What can hang from each mark
gide: sipig vebel
fodi: sipig
vebel: fodi siman vasig
vasig: febiva sipig vebel
siman: febiva sipig
nagutuv: sipig
febiva: fodi gide nagutuv

Each row was made from one small tree. The marks that hang from a mark follow it in brackets, in alphabetical order. Every link used is in the known rows. Write each row's tree.
Known rows
gide[vebel[siman[febiva[fodi]] vasig]]: [ 0.10 -0.57  0.28  0.55 -1.32  0.36  1.75  0.69  0.11  1.09 -0.33 -0.78
 -0.60  0.59 -0.66 -1.14  0.28 -0.03  0.66  1.61 -1.02 -0.73  0.12  1.08
 -1.47  0.57  0.01  0.96  1.14  2.10  0.05 -0.22 -0.45]
gide[sipig vebel[fodi siman vasig[febiva[nagutuv]]]]: [-2.24 -1.53  0.64  0.27 -0.75 -1.08  1.00 -0.79  0.95  1.93  1.44 -0.51
 -1.61  0.13 -0.05 -2.25  1.60 -0.26 -0.62  1.76 -0.81 -1.53 -1.75  0.01
 -1.44 -0.39  0.30  1.78  0.86 -1.39  1.26  1.06 -0.52]
vebel[fodi[sipig] siman[febiva] vasig]: [ 1.71 -0.66 -1.01  0.27  0.96  0.29  0.86  0.47  0.76  0.79  1.74 -0.69
  0.82  0.11  0.06 -1.26 -1.24 -0.47 -0.22 -0.36  0.57  1.95 -0.72 -0.54
 -1.38  0.26  0.31  1.83  2.06  0.10  2.23 -0.72 -1.10]
vasig[febiva[nagutuv] vebel]: [-1.29 -1.81  0.09  0.57 -0.08 -0.44  0.81 -0.05  1.82  0.85 -2.30 -0.93
 -0.34  1.39  0.24 -0.34  2.17 -0.01 -0.83  1.38  0.19 -0.82  0.07  0.67
  0.25 -1.01  0.81 -0.39 -0.46 -1.61 -0.27  1.06  0.25]
vasig[sipig vebel]: [-0.14  0.07 -1.10  0.59  0.84 -0.33  0.08 -0.28  0.37  0.48 -0.62  1.01
 -0.53  1.63  0.43 -0.52  1.72  0.08  0.28  0.36  0.30  1.41  0.60  0.66
  0.55 -0.98  1.10  0.61  0.73 -0.06 -1.41 -0.08  0.08]
siman[febiva[fodi gide[vebel] nagutuv] sipig]: [-1.58 -0.64 -0.31 -1.50 -1.25  0.30  2.33  2.46  2.71  0.76 -2.07 -1.25
 -0.39 -1.55  0.54 -1.17 -0.30  1.24  1.88  3.02 -2.15 -4.39  1.42 -0.68
  0.11 -2.44 -0.54  1.82 -3.13 -0.32 -2.31 -1.38 -2.12]
vasig[vebel[fodi siman[febiva]]]: [ 0.79  0.22 -0.42  1.53  0.58 -0.27  0.73  0.35  1.14  0.78 -0.01 -1.19
  0.10  0.97  1.01  0.04  1.07  1.06 -1.73  0.08  1.00  1.60  0.22  1.36
  0.74  0.53  1.28  0.11  1.46  0.19 -0.25 -1.83 -0.57]
gide[vebel[fodi[sipig] siman]]: [ 1.29  0.22  0.12 -0.02  0.19  0.13 -0.12  0.58  0.30  1.36  2.64  0.71
  0.02 -0.38  1.02 -0.33 -0.29 -0.12 -1.39  0.77  1.22 -0.64  0.14 -0.27
  0.34  0.11  0.05  1.48  1.83 -0.31  0.57 -0.11 -0.60]
gide[vebel[fodi vasig]]: [-1.92  1.06  0.36  1.46 -0.46 -0.68 -0.33  1.42  0.51  1.38  1.65 -0.72
 -1.76  1.13  0.52 -0.72  0.20 -1.59 -0.19  1.03  0.35  0.44  0.33  1.00
 -1.20  0.77  0.41 -0.68  1.40  0.19  0.21  0.48  0.79]
vebel[siman vasig[sipig]]: [ 0.80 -0.70 -0.84  1.13  0.47 -0.17  0.82 -1.45 -1.15  0.29  0.99  1.34
 -0.26  1.07 -0.77 -2.12  0.68 -0.69  0.67 -0.29 -0.60  1.61 -0.77 -0.03
 -0.81  0.61  0.01  2.01  1.39  0.92  1.25  0.30  0.14]
vebel[fodi[sipig] siman[febiva[gide nagutuv]] vasig]: [ 0.95 -1.77 -0.13 -0.22  0.80 -0.63  1.11  0.56  1.91  1.72  0.56 -1.47
  0.82 -0.28  0.80 -2.13 -1.69 -0.32  0.49  0.23 -0.76 -0.69 -0.19 -2.07
 -1.07 -0.95  0.07  2.53  0.13 -0.92  1.64 -0.87 -2.35]
febiva[fodi[sipig] gide[vebel] nagutuv]: [-0.09 -1.13  0.59 -2.13 -0.77 -0.07  0.57  1.55  1.84  2.21 -0.85  0.46
  0.11 -0.25  1.05 -0.85 -0.74  0.36  1.30  2.72 -0.76 -5.11  1.99 -2.51
  0.09 -2.15 -0.15  1.85 -0.90 -1.08 -1.73  0.18 -1.88]
siman[febiva[gide[vebel[fodi vasig]] nagutuv] sipig]: [-3.00  0.21 -0.28  0.39 -0.42 -0.88  1.16  2.52  2.73  1.00  0.01 -2.25
 -1.57 -0.30  1.00 -2.00 -0.70 -0.38  1.26  1.59 -1.58 -1.74  0.48  0.27
 -1.27 -1.72 -0.33  1.48 -1.80 -0.90 -0.57 -0.47 -1.31]
vasig[vebel[fodi siman]]: [ 0.45  0.55  0.02  1.73  0.55 -0.62 -0.15  0.04  0.53  0.72  1.17 -0.18
 -0.63  1.27  0.86 -0.14  1.34  0.58 -2.39  0.56  1.73  1.50  0.74  0.75
  1.07  0.88  1.32 -0.09  1.94 -0.54 -0.01 -1.54  0.51]
febiva[fodi[sipig] gide[vebel[siman]] nagutuv]: [ 1.30 -1.64  1.08 -1.65 -0.89 -0.03  0.98  0.83  1.26  2.04 -0.10  0.61
  0.61 -0.80  0.80 -0.87 -0.60  0.63  0.28  2.19 -0.89 -5.20  2.09 -2.25
  0.73 -1.36 -0.08  2.70 -0.41 -0.66 -1.12 -0.28 -1.89]
febiva[fodi[sipig] gide[vebel[vasig]]]: [-0.45 -0.50 -0.06 -0.91 -0.08 -0.07 -0.63  1.71  0.50  1.40  0.05  1.24
 -0.39  0.23  0.33 -1.79 -0.50 -0.70  1.43  1.69 -0.16 -2.70  1.72 -1.77
 -1.18 -0.92 -0.44  2.18  0.89  0.22 -1.50 -0.35 -1.13]
febiva[fodi[sipig]]: [ 1.68 -0.57 -0.79 -1.96  0.39  1.15  0.45  1.29  0.93  0.53  0.48  0.80
  1.01 -0.50 -0.14 -0.33 -0.53  0.24  0.51  1.74  0.78 -0.96  0.84 -1.67
 -0.06 -1.21  0.60  1.40  0.75 -0.44  0.01 -0.91 -0.74]
fodi[sipig]: [ 1.29 -0.47 -0.33 -1.05  0.86  0.45 -0.38  0.40  0.16  0.48  0.39  0.91
  1.21 -0.15  0.18 -0.31 -1.09 -0.38  0.24 -0.13  0.47 -0.23  0.13 -1.42
 -0.44 -0.92  0.00  1.20  0.61 -0.53  0.60  0.30 -0.45]
siman[febiva[gide[sipig vebel[fodi]] nagutuv]]: [-2.44 -0.40  0.45 -1.37 -0.36 -0.81  0.25  0.85  2.49  2.21  0.18 -1.53
 -0.47 -1.03  1.49 -1.53 -0.08  0.73  1.02  1.49 -2.06 -3.50 -0.69 -1.41
  0.03 -2.25 -0.65  1.61 -1.77 -0.93 -1.28 -0.52 -3.41]
febiva[fodi gide[vebel[siman vasig]] nagutuv[sipig]]: [-1.36 -1.53  1.16  0.54 -1.45 -0.23  0.76 -0.08  0.68  1.72 -0.78  0.92
 -1.21  0.72 -0.76 -1.96 -0.53  0.22  1.06  2.54 -1.88 -3.38  1.21 -1.52
 -0.15 -1.23 -0.68  3.26 -0.59  0.49 -0.97 -1.20 -0.68]

Write each row's tree
[-0.30  0.29  0.00 -0.37 -0.35 -0.16  0.47 -0.06  0.44  1.12  1.99 -0.43
 -0.32 -1.02  0.42 -0.92  0.17  1.15 -0.65  0.82 -0.57 -0.55 -1.54  0.31
 -0.38 -0.57 -0.25  1.75  0.83  0.19 -0.10 -0.89 -2.11]
gide[sipig vebel[fodi siman[febiva]]]
[-0.75 -2.77 -0.16  1.09 -0.42  0.04  1.49 -1.96  0.28  0.40 -1.04  0.48
 -0.96  0.68 -1.78 -1.72  0.58 -0.18  0.17  0.90 -1.05  0.07 -1.35 -0.35
 -1.11 -0.69 -0.38  2.60 -0.39 -0.31  1.43  0.48  0.59]
vebel[siman vasig[febiva[nagutuv[sipig]]]]
[-1.74 -1.28 -0.54 -0.54 -1.10 -0.73  2.47  0.72  2.56  2.06 -2.13 -0.66
 -0.77  1.25 -0.03 -2.37  0.27 -0.27  3.20  2.85 -2.61 -3.08  0.59 -1.35
 -1.14 -1.55  0.14  1.78 -1.57  0.56 -1.85 -0.13 -2.49]
siman[febiva[fodi gide[vebel[vasig[sipig]]] nagutuv]]
[ 0.37  0.35 -0.65  0.32  1.27 -0.13 -0.95  1.47  1.40  1.09  1.19  0.25
  0.19  1.10  1.41 -0.06  0.12 -0.67 -1.04  0.59  2.11  1.60  1.17 -0.32
  0.63 -0.86  1.13  0.46  1.87 -1.28 -0.15 -0.74 -0.12]
vasig[vebel[fodi[sipig]]]
[ 1.61 -2.53 -0.05 -1.12 -0.04  0.89  2.33  0.95  1.45  1.18 -0.67 -1.01
  1.05  0.11 -0.96 -1.36 -1.29 -0.29  1.28  1.35 -0.91 -0.77  0.11 -1.65
 -1.85 -0.78  0.38  2.11  0.68  0.45  2.37 -0.26 -1.05]
vebel[siman[febiva[fodi[sipig] nagutuv]] vasig]
[-1.94 -0.82 -0.32  1.13 -0.59 -0.57  1.81  0.53  1.69  0.91  1.11 -1.14
 -1.81 -0.15  0.18 -1.91  1.40 -0.32 -0.82  1.66 -0.46 -0.66 -0.82  1.11
 -1.22 -0.35  0.45  1.60 -0.02 -1.19  1.29  0.79  0.97]
gide[vebel[fodi siman[sipig] vasig[febiva[nagutuv]]]]
[-2.24 -0.61 -0.66  0.29 -0.51 -1.34  1.61  0.53  2.69  2.17 -0.48 -1.45
 -1.39  1.30  0.93 -2.28  0.26 -0.65  2.11  1.36 -1.99 -1.25 -0.14 -0.88
 -1.02 -1.51  0.20  1.10 -1.04 -0.06 -0.88  0.51 -2.64]
siman[febiva[gide[vebel[fodi vasig[sipig]]] nagutuv]]
[-2.88 -1.15  1.09 -1.11 -0.83 -0.80 -0.13  1.39  1.05  1.94 -0.35  0.06
 -1.30  0.00 -0.02 -2.52 -0.14 -0.16  2.15  2.80 -2.10 -4.45  0.95 -1.99
 -1.31 -1.72 -0.52  2.59 -0.46 -0.81 -1.17 -0.06 -1.45]
febiva[fodi gide[sipig vebel[vasig]] nagutuv]
[ 0.54 -2.24 -0.77  0.15  1.17 -1.01  0.36 -0.13  2.39  1.63 -0.29  0.06
  0.66  0.28  1.87 -1.23  1.47  0.71 -2.01  1.11  1.07 -1.60  0.60 -1.52
  1.40 -1.16  1.23  1.75  0.55 -2.77 -0.40 -1.02 -1.98]
vasig[febiva[gide nagutuv] vebel[fodi[sipig] siman]]
[-2.24 -0.86  1.05  0.11 -0.90 -0.61 -0.07 -0.24  0.98  1.39 -1.27  0.82
 -1.19  0.23  0.58 -0.50 -1.05  0.39  1.08  1.16 -1.91 -3.48  0.65 -1.41
  0.94 -2.39 -1.21  2.15 -2.47 -0.61 -2.17 -0.10 -1.45]
febiva[gide[vebel] nagutuv[sipig]]
[ 0.06  0.18 -0.75  1.23  0.26  0.57  0.31  0.22 -0.76 -0.87  1.28  0.41
 -0.31 -0.43 -1.09 -1.79 -0.31 -0.28 -0.40  0.04 -0.08  1.18  0.02  0.90
 -1.07  0.14 -0.20  2.30  0.35  0.40  1.52 -0.53  1.37]
vebel[siman[sipig] vasig]
[ 1.61 -2.74 -0.28 -1.23 -0.05  0.24  1.83  0.90  1.90  1.35 -1.46 -0.58
  1.44 -0.30 -0.22 -2.17 -1.12  0.17  1.40  1.52 -1.76 -2.40  0.81 -2.45
 -1.10 -1.14  0.02  3.10  0.01 -0.11  0.80 -1.10 -2.25]
vebel[siman[febiva[fodi[sipig] gide nagutuv]] vasig]
[ 0.50 -1.50 -1.87  1.10  1.10 -0.93  0.28 -2.36  0.49 -0.02 -1.28  1.99
  0.36  0.66  1.08 -1.89  3.13  1.22 -1.16  0.41  0.02 -0.57 -0.29 -0.30
  1.66 -0.86  0.23  2.21  0.44 -0.75 -2.36 -0.99 -1.88]
vasig[febiva[gide] sipig vebel[siman]]
[ 0.33 -2.53 -0.05 -2.21 -0.33 -0.05  1.79 -0.26  1.59  1.06 -1.25 -0.56
  1.16 -1.89  0.02 -1.99 -0.11  2.22  1.15  1.97 -2.54 -4.06 -0.13 -2.46
  0.11 -1.81 -0.39  3.24 -1.67 -0.56 -0.66 -2.35 -3.38]
vebel[siman[febiva[fodi gide[sipig] nagutuv]]]
[-0.73  0.79  0.20  0.49  0.19 -0.14 -0.91  1.79  0.66  1.53  2.30 -0.07
 -0.98  1.08  0.36 -0.88 -0.83 -1.88  0.05  0.89  1.02  0.83  0.75 -0.04
 -1.58 -0.17  0.17  0.79  2.00 -0.40  0.64  0.83  0.06]
gide[vebel[fodi[sipig] vasig]]
[-3.24 -0.63  0.41 -0.45 -0.26 -1.32 -0.06  1.02  1.99  2.13  0.15 -1.45
 -1.06  0.01  0.90 -2.19 -0.44 -0.39  1.77  1.41 -1.97 -2.64 -0.39 -1.14
 -1.49 -1.74 -0.81  1.83 -1.09 -0.82 -0.60 -0.12 -2.93]
siman[febiva[gide[sipig vebel[fodi vasig]] nagutuv]]
[-0.33 -0.97  1.13  0.46 -0.15 -1.28 -0.08  0.85  1.25  2.45  1.70 -0.35
 -0.40  0.50  1.20 -1.86 -0.87 -1.20 -0.34  1.06 -0.16 -2.32  1.03 -1.41
 -0.41 -0.67 -0.07  2.30  0.86 -1.35  0.67  0.45 -1.47]
febiva[gide[vebel[fodi[sipig] siman vasig]] nagutuv]
[-2.58 -0.25  1.09 -1.01 -0.49 -1.44 -0.60  0.89  1.58  2.29  0.90 -0.26
 -0.90 -0.35  1.70 -1.18  0.23  0.66  0.46  1.76 -1.23 -3.81  0.12 -1.84
  0.30 -1.77 -0.30  1.61 -1.34 -1.97 -1.28 -0.16 -2.17]
febiva[gide[sipig vebel[fodi]] nagutuv]
[-1.55 -1.43  1.54 -0.79 -1.30 -0.69  0.09 -0.04  0.05  2.02  0.16  0.21
 -0.83 -0.34 -0.18 -2.85  0.21  0.39  0.93  2.43 -1.95 -4.32  0.75 -1.77
 -0.62 -1.03 -0.60  3.35 -0.27 -0.47 -0.61 -0.62 -1.44]
febiva[fodi gide[sipig vebel[siman vasig]] nagutuv]
[ 0.22  1.04 -1.07  1.40  0.93  0.12 -0.03  0.96  0.65 -0.21  1.68  0.09
 -0.56  0.23  0.99 -0.54  1.23  0.72 -2.15  0.78  1.72  1.67  1.19  1.32
  1.31 -0.08  1.53  1.05  1.13 -0.93 -0.19 -2.11  1.05]
vasig[vebel[fodi siman[sipig]]]
[-0.62  0.17  0.83  1.64 -0.88 -0.34  0.02 -0.41 -1.31  0.85  0.78  0.40
 -1.16  0.88 -0.14 -1.08  0.29 -0.99 -0.52  0.17 -0.34 -0.30  0.01  1.32
 -0.88  1.25 -0.77  1.08  1.26  1.08  0.61  1.01  0.87]
gide[vebel[siman vasig]]
[-0.71 -1.83 -0.62 -1.03 -0.78  0.09  2.24  0.25  1.77  0.44 -1.46  0.14
 -0.48 -2.07  0.19 -1.85  1.90  1.65 -0.42  3.28 -1.24 -4.85  0.50 -0.94
  0.75 -1.65  0.05  2.57 -2.08 -1.47 -1.46 -0.89 -1.44]
vasig[febiva[fodi gide[vebel[siman[sipig]]] nagutuv]]
[-0.18 -0.18  1.04 -0.45 -0.74 -0.23 -0.95 -0.97 -1.43  0.75  1.75  1.08
 -0.28 -0.69 -0.17 -1.20  0.40  0.65 -0.64  0.53 -0.71 -1.99 -0.86  0.12
 -0.06 -0.54 -1.20  2.31  0.67  0.36 -0.17  0.46 -0.60]
gide[sipig vebel[siman]]
[-1.62 -1.35 -0.11  0.07 -0.27 -0.53  0.77  0.90  2.07  2.47  0.93 -1.17
 -1.23  0.80  0.65 -1.45  0.23 -1.55  0.18  1.70  0.31 -0.56 -0.57 -0.49
 -1.82 -0.82  0.90  0.55  0.83 -1.49  1.45  2.13 -0.39]
gide[vebel[fodi[sipig] vasig[febiva[nagutuv]]]]
[ 0.26 -0.57 -1.96  0.84  0.95 -0.71  1.15 -0.97  1.27  0.54  0.78 -0.27
  0.02  0.45  0.67 -2.68  0.36  0.36  0.42 -0.18 -1.18  1.18 -0.70 -0.72
 -0.50  0.07  0.39  2.27  0.72  0.50  0.08 -1.99 -2.64]
vebel[fodi siman[febiva[gide]] vasig[sipig]]
[-0.27 -1.32 -2.53 -0.38  0.97 -0.21  1.03 -0.71  2.03  0.44 -2.46  1.63
  0.08  0.72  0.64 -1.75  3.43  1.39  0.06  2.41  0.09 -1.45  0.78 -1.29
  1.52 -1.48  1.34  1.43  0.03 -0.79 -3.27 -1.98 -2.22]
vasig[febiva[fodi gide] sipig vebel]
[-0.95 -1.87  0.39 -2.51 -0.06 -0.40  0.51  0.37  1.49  1.40 -0.73  0.00
  0.30 -1.04  0.14 -1.63  0.10  1.28  1.34  2.37 -1.74 -4.27  0.97 -3.27
  0.32 -2.10 -0.15  2.30 -1.59 -1.86 -1.00 -1.59 -2.38]
febiva[fodi gide[sipig] nagutuv]
[-2.40 -1.23  0.92  0.22 -1.41 -0.21  0.34  0.63  1.43  2.12 -1.37  0.55
 -1.60  1.10 -0.47 -1.65 -0.62 -0.18  2.31  3.14 -2.06 -3.09  1.56 -1.53
 -0.63 -1.75 -0.50  2.33 -0.92  0.09 -1.76 -0.91 -0.54]
febiva[fodi gide[vebel[vasig]] nagutuv[sipig]]
[-0.67  0.53 -1.46  0.71  0.88 -0.59  0.68 -0.17  1.25  0.90  1.60  0.37
 -1.12  1.35  0.28 -1.70  0.67 -1.04  0.94  0.38  0.23  2.37 -0.28 -0.41
 -1.07  0.02  1.27  0.76  1.63 -0.29  0.91 -0.49 -0.40]
vebel[fodi vasig[sipig]]
[-1.05 -2.64  0.15 -1.93 -0.94 -0.56  1.26 -0.96  1.13  1.55 -0.90  0.51
 -0.11 -1.43 -0.01 -1.91  1.91  1.89 -0.08  2.95 -1.82 -5.85 -0.37 -2.04
  0.58 -1.63 -0.26  2.90 -1.03 -1.30 -1.32 -0.58 -2.70]
vasig[febiva[fodi gide[sipig vebel[siman]] nagutuv]]
[-0.49 -1.29 -1.15 -1.89 -0.15  0.41  2.36  1.95  2.98  0.18 -2.12 -1.28
  0.64 -1.66  0.29 -1.23 -0.32  1.73  1.93  2.50 -1.96 -3.24  0.86 -1.52
  0.25 -2.34  0.33  1.76 -3.16 -0.73 -1.24 -2.34 -2.24]
siman[febiva[fodi gide nagutuv] sipig]
[-1.35 -0.82  1.08 -1.15 -1.30 -0.41  0.82  1.29  2.00  1.78 -1.28 -0.65
 -0.41 -0.07  0.84 -0.53  0.36  0.66  1.24  2.80 -1.37 -4.91  2.02 -1.61
  0.70 -1.03  0.26  0.65 -1.43 -0.73 -2.02 -0.53 -1.46]
febiva[fodi gide[vebel] nagutuv]
[-0.25  0.84 -1.31  0.97  1.15 -0.44  0.11  0.24  1.76  1.13  0.85  0.32
 -0.62  2.07  1.38 -0.62  1.93  0.01 -0.18  0.69  1.21  2.27  0.60  0.12
  0.95 -0.49  1.90  0.26  1.64 -0.82 -1.15 -1.10 -0.37]
vasig[sipig vebel[fodi]]
